Each row was made from one path, in order. Every step used is in the known rows, and no mark comes twice. Write each row's path.
(in the rows, 100 means zero)
Known rows
zuziru > ribo: 112 86 107 103 90 103 115 103 110 95 102 100 105 103 125 83 111 94 98 96
 99 101 98 103 101 96 108 87 89 106 99 103 113 103 109 106 98 96 79 98
 101 99 98 102 108 109 98
zomo > ribo: 98 131 111 101 98 95 122 99 103 106 108 99 94 80 129 95 98 106 98 111
 112 99 100 108 100 110 91 94 106 88 97 99 106 102 117 99 93 84 93 101
 103 103 108 82 106 116 94
guzu > subed > dilu: 119 62 94 102 113 96 118 97 85 111 85 93 76 113 113 75 100 119 113 99 77
 92 87 89 108 111 81 93 101 122 104 92 86 106 106 77 87 119 118 108 94
 91 76 95 93 115 110
fozir > ribo > zomo: 105 94 102 92 73 95 119 104 78 96 105 98 79 110 126 106 90 105 93 115
 117 103 103 88 87 100 106 110 112 91 102 104 128 92 118 91 91 90 95 111
 95 106 89 99 112 123 91
subed > dilu: 111 86 97 94 99 94 103 94 81 110 85 98 93 104 108 86 103 112 99 96 92 97
 93 92 103 115 84 96 111 126 95 98 94 104 107 85 96 106 109 98 101 98 87
 105 100 119 94
ruzum > ribo > fozir: 104 92 101 102 76 106 120 113 90 97 108 92 76 104 100 91 71 92 101 99 99
 89 98 89 82 73 119 97 90 94 96 104 105 89 119 95 105 121 63 84 81 92 89
 112 106 123 89
ribo > dilu > nudil: 105 101 95 92 95 110 109 98 86 77 92 113 79 97 115 107 108 89 95 86 101
 107 88 90 95 114 116 104 120 128 106 96 106 98 108 107 92 106 87 97 92
 100 89 124 80 120 87
zomo > ribo > zuziru > subed: 109 175 129 107 90 107 135 105 102 103 111 92 86 72 140 99 92 105 85 115
 91 102 105 98 88 110 52 87 101 94 90 96 120 110 124 102 85 74 75 94 83
 100 91 88 100 147 95
ruzum > ribo > loro: 99 114 110 97 72 107 114 102 116 101 108 89 98 114 107 94 74 108 91 113
 95 90 92 72 88 88 116 99 83 95 84 102 113 102 113 99 94 98 58 100 77 84
 84 124 97 116 104
nudil > dilu > ribo > zomo: 93 90 106 95 86 102 127 103 99 94 111 102 62 87 88 92 92 94 86 110 106
 98 89 95 84 89 102 103 137 138 96 105 144 104 92 82 97 91 88 117 90 98
 98 123 102 135 92
nudil > dilu > nogunep: 97 97 123 94 85 102 109 99 121 104 109 102 81 101 78 93 101 88 97 108
 109 101 92 87 92 100 73 102 113 137 104 99 97 99 89 100 112 91 74 104
 116 103 118 91 103 104 101
nudil > dilu > subed: 84 80 119 93 102 101 122 101 112 103 95 104 71 100 73 86 103 104 93 109
 96 100 103 89 86 112 76 98 110 138 100 92 94 94 97 96 113 82 92 115 101
 108 101 124 104 122 91
fozir > ribo > zuziru > subed > dilu: 120 123 124 95 79 100 134 96 67 108 87 89 79 104 140 97 101 121 91 112
 79 102 95 66 80 115 61 99 112 125 92 95 110 99 130 79 86 80 85 94 83
 103 66 98 113 154 92
rorekan > ribo > zuziru > subed > dilu: 122 120 115 98 87 111 132 105 68 120 82 89 77 81 119 74 86 100 77 117 74
 108 98 70 90 120 65 81 113 137 93 97 113 114 112 89 89 100 93 94 60 98
 73 111 101 159 95
rorekan > ribo: 100 90 99 99 95 104 114 105 90 113 93 99 88 84 102 84 89 91 91 116 104
 108 103 87 101 107 119 92 107 109 106 102 106 103 98 102 102 104 103
 104 79 102 100 99 108 112 99
guzu > subed: 109 74 96 108 113 102 113 101 104 101 101 96 84 108 106 91 96 107 114
 102 85 95 94 95 106 98 95 98 90 98 108 95 91 101 99 91 92 112 107 110
 93 93 89 93 92 96 116
ruzum > ribo: 93 90 103 95 93 102 108 103 101 108 103 98 91 102 106 93 77 96 102 100
 103 92 94 96 89 81 123 99 88 101 89 102 94 94 115 100 101 108 78 89 80
 94 100 113 96 115 105
zomo > ribo > zuziru > subed > dilu: 121 162 126 100 86 101 139 99 83 110 96 90 80 79 149 85 95 115 83 111 82
 100 96 90 90 126 36 82 112 119 85 94 115 113 131 86 80 80 83 91 85 98
 79 91 100 165 88
guzu > subed > zuziru: 97 116 95 106 120 92 113 118 100 109 105 98 67 108 104 80 95 122 116 107
 85 97 78 86 94 108 82 97 92 101 99 93 92 110 101 86 83 111 97 102 97 96
 84 81 92 102 108
ruvin > ribo > zuziru > subed > dilu: 119 120 112 105 87 102 132 108 85 112 91 94 75 102 121 92 97 115 89 104
 78 100 95 79 80 128 41 85 99 138 103 96 121 104 116 105 90 92 79 93 74
 97 56 104 101 149 100
nudil > dilu > subed > zuziru > ribo > ruvin: 100 106 131 95 75 101 152 120 122 105 108 106 46 116 113 65 99 116 87
 122 89 107 80 64 74 125 50 82 108 158 93 95 130 116 110 101 93 79 40
 101 90 106 90 116 113 150 81
fozir > ribo > dilu: 111 105 104 94 92 106 112 106 77 95 104 102 82 112 125 117 105 112 106
 109 109 107 94 74 89 108 95 112 108 106 107 101 118 86 122 97 91 89 93
 100 92 102 82 112 113 123 95
subed > zuziru > ribo > rorekan: 110 122 114 102 89 90 130 124 104 100 114 104 93 116 132 76 122 108 96
 112 97 108 81 82 98 99 72 80 91 133 103 102 124 117 120 101 87 95 77 80
 104 99 92 107 112 125 77
rorekan > ribo > dilu > subed > zuziru: 92 143 98 94 109 102 125 130 88 110 95 103 40 85 89 75 84 115 92 116 99
 113 90 65 74 143 74 85 111 141 100 93 117 105 110 110 92 88 84 105 75
 110 69 122 97 149 83
ruvin > ribo > zuziru > subed: 108 136 115 112 88 107 129 115 103 103 107 95 81 99 114 107 94 104 89
 108 85 103 102 87 78 113 54 90 88 112 110 98 125 99 110 121 95 86 70 94
 73 98 67 102 100 131 105
fozir > ribo > zuziru: 102 128 113 101 91 101 140 103 86 94 101 91 81 99 118 109 90 111 99 120
 106 99 99 81 95 111 99 107 115 105 98 94 121 85 116 89 100 88 81 93 94
 101 81 100 121 120 92
rifo > ribo: 89 106 106 99 94 101 106 98 106 112 101 98 95 100 112 105 82 95 109 114
 110 99 98 90 86 131 110 98 104 98 103 104 99 94 107 98 98 108 101 87
 105 102 91 101 99 99 97
fozir > ribo: 97 94 107 96 89 95 117 97 86 102 98 98 90 107 119 108 104 111 106 112
 110 103 100 82 90 103 114 110 107 96 103 101 102 88 116 90 97 89 94 104
 102 107 93 91 121 105 97
loro > ribo: 105 89 94 93 101 102 135 102 110 103 93 100 105 103 101 98 102 93 103 99
 104 104 96 101 97 104 97 97 97 101 105 100 109 102 102 109 90 95 97 96
 86 102 97 112 116 113 102
ruvin > ribo > zuziru: 100 126 102 111 100 103 140 115 103 98 105 95 78 98 96 104 83 104 95 113
 106 96 99 96 96 124 75 93 102 117 112 96 131 91 102 114 104 97 78 91 85
 95 70 103 109 115 100
nogunep > dilu: 99 90 88 94 100 95 90 99 104 112 94 102 102 110 104 104 90 104 101 101
 96 106 103 94 101 86 87 99 109 91 90 102 108 99 97 94 107 103 114 96 90
 98 99 116 92 99 113
zomo > ribo > rorekan: 109 129 120 103 92 92 135 105 102 102 114 102 96 92 140 97 110 108 95
 123 111 104 101 97 107 102 71 86 104 114 111 99 114 111 125 99 89 86 99
 90 101 101 107 99 110 128 82
nudil > dilu > subed > zuziru: 72 120 117 92 107 92 123 117 110 109 101 106 57 98 70 75 100 120 96 114
 96 102 86 80 74 125 64 96 114 140 92 90 98 102 99 90 103 82 82 107 106
 110 96 112 105 127 83
subed > zuziru > ribo > ruzum: 114 142 110 105 93 100 116 128 111 99 112 99 87 84 144 82 93 110 95 110
 104 105 87 98 83 117 56 92 92 109 82 95 135 114 117 108 89 84 65 85 96
 92 79 107 106 126 87
subed > zuziru: 89 140 98 98 106 90 101 116 98 107 105 102 85 101 96 91 96 115 102 105
 100 102 82 90 88 113 88 99 104 103 92 99 104 107 103 95 91 98 90 91 105
 102 96 89 100 105 91
subed > zuziru > ribo: 99 128 105 102 96 94 116 119 107 103 107 102 89 103 123 75 108 109 100
 100 98 103 81 93 90 107 93 87 94 109 89 102 117 110 111 100 89 96 67 90
 105 101 92 92 107 114 89
ruzum > ribo > dilu: 107 104 99 93 97 113 105 112 92 102 109 101 81 111 108 103 79 97 103 96
 102 96 88 87 87 87 104 101 89 107 94 103 107 92 120 106 94 108 74 86 73
 89 90 134 88 134 103
ruvin > ribo: 97 92 97 106 97 96 116 109 105 108 103 103 86 106 102 102 97 104 102 104
 107 101 99 95 91 114 92 96 92 106 117 102 114 92 103 117 101 98 88 102
 92 100 82 97 110 100 105
guzu > subed > zuziru > ribo: 108 102 101 110 110 96 128 120 110 104 108 97 73 112 129 65 104 115 114
 103 84 97 75 88 95 104 88 84 83 107 98 97 106 113 110 92 81 108 75 100
 98 94 80 83 100 112 104
rifo > ribo > zuziru: 92 139 111 103 98 108 129 103 102 104 105 90 90 94 110 106 68 95 102 123
 107 94 98 91 91 141 97 94 113 108 96 98 117 93 107 96 100 109 89 78 98
 95 82 108 98 115 93

Which path is each row?
122 144 121 105 73 98 132 106 101 109 96 91 57 98 116 88 92 103 89 103
 85 99 96 73 71 133 22 83 101 153 107 95 118 105 113 115 96 85 55 95 88
 102 59 86 97 146 105 : ruvin > ribo > zuziru > subed > dilu > nogunep
121 91 106 111 72 107 127 113 98 84 107 94 89 103 121 84 104 88 97 95 95
 99 101 97 97 88 102 86 93 99 107 104 126 98 112 101 104 109 67 94 100
 96 85 99 116 117 82 : zuziru > ribo > fozir
114 102 105 104 95 111 113 115 94 109 99 96 86 65 122 91 74 91 86 127
 109 109 109 93 94 116 83 97 106 109 99 95 125 108 103 109 101 93 97 97
 72 93 87 115 106 121 99 : rorekan > ribo > ruzum
118 102 116 102 84 91 124 93 79 103 92 98 76 93 131 90 127 116 90 101 67
 106 92 69 78 91 63 84 114 170 103 103 113 122 120 84 81 84 98 99 82 103
 68 119 99 155 90 : zuziru > subed > dilu > ribo > rorekan
114 132 116 103 74 102 137 99 107 105 112 100 78 92 149 102 85 109 92
 125 105 104 96 90 98 117 71 91 111 99 98 100 127 114 119 102 83 86 71
 97 86 100 105 84 109 130 96 : zomo > ribo > ruvin
80 133 90 91 107 81 105 116 109 112 91 102 61 104 92 83 85 129 100 104
 90 107 98 80 75 115 62 91 111 114 80 93 103 103 104 96 104 84 97 101 92
 111 79 119 89 120 100 : nogunep > dilu > subed > zuziru
79 141 102 97 111 86 114 115 106 103 98 101 59 92 87 79 94 125 98 104 94
 101 94 85 74 129 74 92 103 124 90 91 96 104 107 102 98 84 82 106 103
 113 79 102 97 120 86 : dilu > subed > zuziru
104 85 111 96 87 100 122 108 99 107 110 100 94 115 117 94 91 98 98 112
 100 95 95 85 96 72 103 91 86 123 103 102 100 100 123 100 99 107 85 79
 79 94 100 129 101 127 94 : ruzum > ribo > rorekan
115 95 112 97 65 100 132 96 90 100 103 98 77 119 140 113 91 113 100 124
 101 106 95 66 90 108 92 108 109 108 105 102 122 99 118 95 88 88 72 99
 86 105 89 93 121 118 98 : fozir > ribo > ruvin
117 127 111 102 72 100 133 118 110 102 112 102 76 117 141 79 97 111 95
 112 91 107 76 75 87 114 73 85 97 120 91 103 137 121 114 104 81 96 47 87
 88 98 89 92 107 130 89 : subed > zuziru > ribo > ruvin
101 107 109 94 95 101 126 105 87 90 96 101 57 105 114 108 101 119 102
 110 104 107 105 72 75 124 81 105 107 126 105 94 111 83 127 105 98 73 85
 113 91 112 66 125 110 138 90 : fozir > ribo > dilu > subed
124 133 107 107 100 104 125 126 119 95 118 98 47 113 127 73 100 105 117
 97 92 102 68 73 85 115 52 83 86 133 105 96 118 111 113 108 80 101 51 99
 103 94 74 83 88 125 106 : guzu > subed > zuziru > ribo > dilu > nogunep
113 103 96 96 99 117 112 114 81 108 98 103 80 92 104 96 90 90 93 112 103
 112 96 79 100 113 99 94 108 117 110 103 120 102 103 107 95 106 100 100
 71 96 90 120 99 128 97 : rorekan > ribo > dilu
109 133 110 109 80 99 133 110 91 94 112 94 77 81 122 95 91 100 98 111
 108 97 104 100 95 103 87 92 109 83 105 101 119 98 121 94 96 99 81 96
 101 100 97 80 114 124 79 : zomo > ribo > fozir
102 115 105 109 75 102 121 108 120 99 108 95 94 115 102 103 95 116 92
 117 100 99 95 73 89 122 83 97 88 102 111 101 134 101 100 117 95 89 70
 112 87 92 67 109 109 100 105 : ruvin > ribo > loro
105 107 112 100 71 107 118 97 108 110 106 98 84 114 130 110 71 98 103
 127 102 102 92 73 84 136 88 95 109 111 105 105 119 106 108 103 89 112
 78 85 91 99 88 107 99 114 97 : rifo > ribo > ruvin
125 119 112 106 90 100 111 98 86 102 91 93 71 60 144 94 98 116 88 100 74
 103 99 85 66 110 45 97 114 145 81 96 124 120 117 92 82 72 85 104 75 95
 59 121 94 154 99 : zuziru > subed > dilu > ribo > ruzum
99 99 116 99 88 97 118 102 103 109 107 101 101 114 123 106 95 96 105 125
 108 103 98 80 93 121 90 90 101 123 117 104 107 102 115 99 96 110 106 77
 104 100 92 117 102 112 85 : rifo > ribo > rorekan
104 112 89 105 101 97 108 103 105 98 99 96 77 68 125 109 74 111 97 109
 97 106 105 94 81 91 71 104 127 119 80 97 144 107 100 94 104 80 98 98 74
 92 73 134 94 121 114 : nogunep > dilu > ribo > ruzum
111 91 107 96 69 109 123 102 105 107 109 99 77 118 126 97 65 99 96 113
 95 96 90 78 86 86 106 97 91 111 92 103 114 106 116 104 92 109 56 85 64
 92 99 116 98 129 105 : ruzum > ribo > ruvin
102 72 95 90 92 92 114 83 76 90 71 107 80 94 118 83 109 99 91 86 91 100
 87 91 97 122 121 98 128 142 96 93 85 104 111 85 93 109 97 99 101 103 85
 107 88 122 84 : subed > dilu > nudil
126 149 125 99 78 102 116 96 96 103 94 87 71 91 117 85 92 100 86 98 76
 100 96 76 79 120 29 86 108 145 91 93 105 112 110 98 94 88 65 94 96 101
 77 89 89 147 100 : ribo > zuziru > subed > dilu > nogunep
102 115 102 96 108 107 109 109 98 88 98 103 66 100 93 102 98 109 98 97
 95 103 105 88 84 125 67 95 100 127 104 93 108 95 110 114 100 85 93 110
 90 106 74 135 89 133 93 : ribo > dilu > subed
122 90 100 93 77 109 148 102 113 101 98 101 92 117 123 104 90 96 96 109
 96 108 92 86 94 108 74 94 101 112 107 101 131 115 104 112 82 97 76 91
 71 100 95 115 117 127 103 : loro > ribo > ruvin
126 109 112 101 68 101 126 87 84 104 91 96 58 93 140 92 102 117 90 100
 60 106 87 63 69 106 60 88 120 155 92 104 126 128 114 87 73 84 70 106 68
 102 68 108 96 158 102 : zuziru > subed > dilu > ribo > ruvin
118 95 110 95 89 99 93 93 83 115 86 99 96 102 122 88 113 110 93 91 73
 104 97 82 84 104 63 92 97 121 93 100 91 113 114 91 85 94 102 101 90 102
 84 103 93 135 99 : zuziru > subed > dilu
94 136 104 109 83 101 123 93 115 82 106 90 84 86 99 102 95 116 92 111 89
 97 93 72 86 104 114 99 114 120 91 102 136 110 97 94 91 82 70 117 89 94
 70 115 102 112 100 : dilu > ribo > loro
91 77 86 88 93 93 103 89 95 92 82 110 90 100 116 100 97 93 95 90 94 109
 98 93 96 94 126 102 127 109 93 97 99 99 100 95 106 106 103 96 89 104 97
 119 80 103 102 : nogunep > dilu > nudil
104 149 113 103 74 99 122 118 122 96 112 93 97 113 121 75 104 120 89 113
 92 103 78 68 88 116 84 87 88 104 85 102 136 119 109 101 82 87 48 99 99
 91 76 102 108 116 88 : subed > zuziru > ribo > loro
107 125 100 96 81 93 117 126 101 97 114 101 76 107 126 73 94 101 87 102
 108 103 83 98 86 108 88 86 100 104 89 106 143 114 113 100 84 97 68 98
 97 100 90 101 98 133 83 : subed > zuziru > ribo > zomo
101 157 116 111 95 106 131 99 98 88 104 90 71 71 111 104 94 103 90 102
 74 101 100 88 75 95 83 91 114 129 89 99 127 109 105 96 89 79 71 100 77
 100 69 107 95 142 102 : dilu > ribo > zuziru > subed
116 93 105 99 72 111 130 105 93 112 98 99 76 98 119 89 79 93 86 128 96
 112 98 70 101 111 97 90 113 118 109 104 125 115 100 105 93 106 79 99 63
 99 98 104 109 124 100 : rorekan > ribo > ruvin
89 92 92 93 104 90 105 100 110 106 84 100 77 105 94 92 89 113 98 101 91
 106 117 90 87 103 76 93 108 112 89 94 101 97 100 101 114 86 105 109 88
 110 83 128 89 115 108 : nogunep > dilu > subed
102 104 84 107 83 94 119 103 90 89 99 94 64 89 98 102 85 103 102 98 87
 102 101 83 84 74 107 96 131 109 94 106 136 98 99 82 107 106 87 99 86 99
 73 117 104 119 99 : nogunep > dilu > ribo > fozir
116 133 114 98 90 114 148 108 109 100 96 94 100 96 116 102 96 91 90 101
 81 107 99 93 83 100 59 91 91 105 96 96 122 111 110 111 84 85 80 88 67
 100 83 114 107 144 104 : loro > ribo > zuziru > subed
108 112 102 108 80 101 133 93 103 89 105 97 64 90 117 104 88 108 97 110
 88 102 91 78 85 101 98 95 123 136 99 103 136 114 100 96 89 90 68 102 78
 101 83 108 103 125 102 : dilu > ribo > ruvin
102 105 101 97 103 111 125 114 90 101 90 101 55 86 94 86 88 100 89 112
 99 112 108 75 85 130 85 87 108 138 109 95 114 97 108 115 102 88 94 113
 70 108 74 132 97 144 91 : rorekan > ribo > dilu > subed
91 188 110 96 111 92 132 125 101 102 109 104 44 79 118 87 94 130 98 112
 106 104 90 84 73 148 46 87 109 121 91 91 117 105 130 106 83 70 75 103
 96 110 77 106 96 153 78 : zomo > ribo > dilu > subed > zuziru
112 102 93 108 83 93 132 98 70 87 90 90 54 82 100 84 97 111 99 93 85 92
 91 82 84 102 100 92 133 143 98 101 124 101 108 73 97 108 85 100 96 98
 62 106 111 137 80 : subed > dilu > ribo > fozir
115 108 106 94 85 91 102 91 99 105 90 94 78 100 105 82 98 102 100 95 100
 96 93 86 91 119 69 94 113 142 99 97 91 105 103 96 101 97 84 101 113 104
 93 84 97 115 99 : subed > dilu > nogunep
112 132 118 103 88 116 128 110 88 110 97 92 83 78 112 87 86 89 79 120 82
 110 106 78 89 106 81 86 102 113 98 99 118 111 105 104 94 95 84 96 60
 100 84 103 100 141 100 : rorekan > ribo > zuziru > subed
99 119 129 100 97 101 139 131 122 103 108 103 57 85 118 67 96 114 87 120
 100 105 90 88 70 129 33 90 102 149 82 86 130 109 112 104 102 67 58 101
 98 100 82 132 110 146 79 : nudil > dilu > subed > zuziru > ribo > ruzum
100 131 109 109 82 93 141 128 103 85 104 95 49 98 107 63 99 111 95 100
 90 99 95 83 71 119 77 79 95 122 95 95 122 101 119 103 101 92 49 100 102
 109 66 102 112 139 69 : dilu > subed > zuziru > ribo > fozir
115 82 104 93 92 101 149 108 108 101 98 102 108 114 113 100 116 94 99
 109 101 107 96 93 104 93 75 90 94 125 118 99 117 110 111 109 89 97 105
 85 84 101 99 129 119 124 91 : loro > ribo > rorekan
97 90 97 88 90 110 116 101 88 84 96 111 69 99 121 100 84 84 96 86 101 99
 84 85 84 95 138 103 107 128 95 98 100 92 125 105 93 113 66 87 72 95 88
 136 78 137 91 : ruzum > ribo > dilu > nudil
103 117 115 98 69 100 123 95 101 95 104 91 97 116 121 109 100 122 95 126
 101 102 98 60 89 108 108 111 101 91 97 101 122 96 115 91 91 80 74 113
 96 98 76 103 121 107 96 : fozir > ribo > loro
105 130 121 101 85 114 121 108 98 106 107 91 84 97 117 98 72 94 89 103
 79 94 99 86 77 79 85 92 83 105 82 99 105 101 122 102 94 96 58 83 64 92
 87 116 88 147 106 : ruzum > ribo > zuziru > subed
101 147 125 103 88 112 120 102 103 109 105 91 92 93 124 109 77 93 96 119
 88 102 101 81 73 131 72 90 99 102 96 101 111 102 114 101 91 98 80 80 87
 99 76 106 90 131 98 : rifo > ribo > zuziru > subed
103 87 97 91 77 103 109 110 96 104 110 96 78 106 110 91 65 88 89 104 110
 91 97 101 84 79 117 99 95 95 87 106 119 97 116 100 95 109 75 98 74 93
 96 122 88 133 100 : ruzum > ribo > zomo
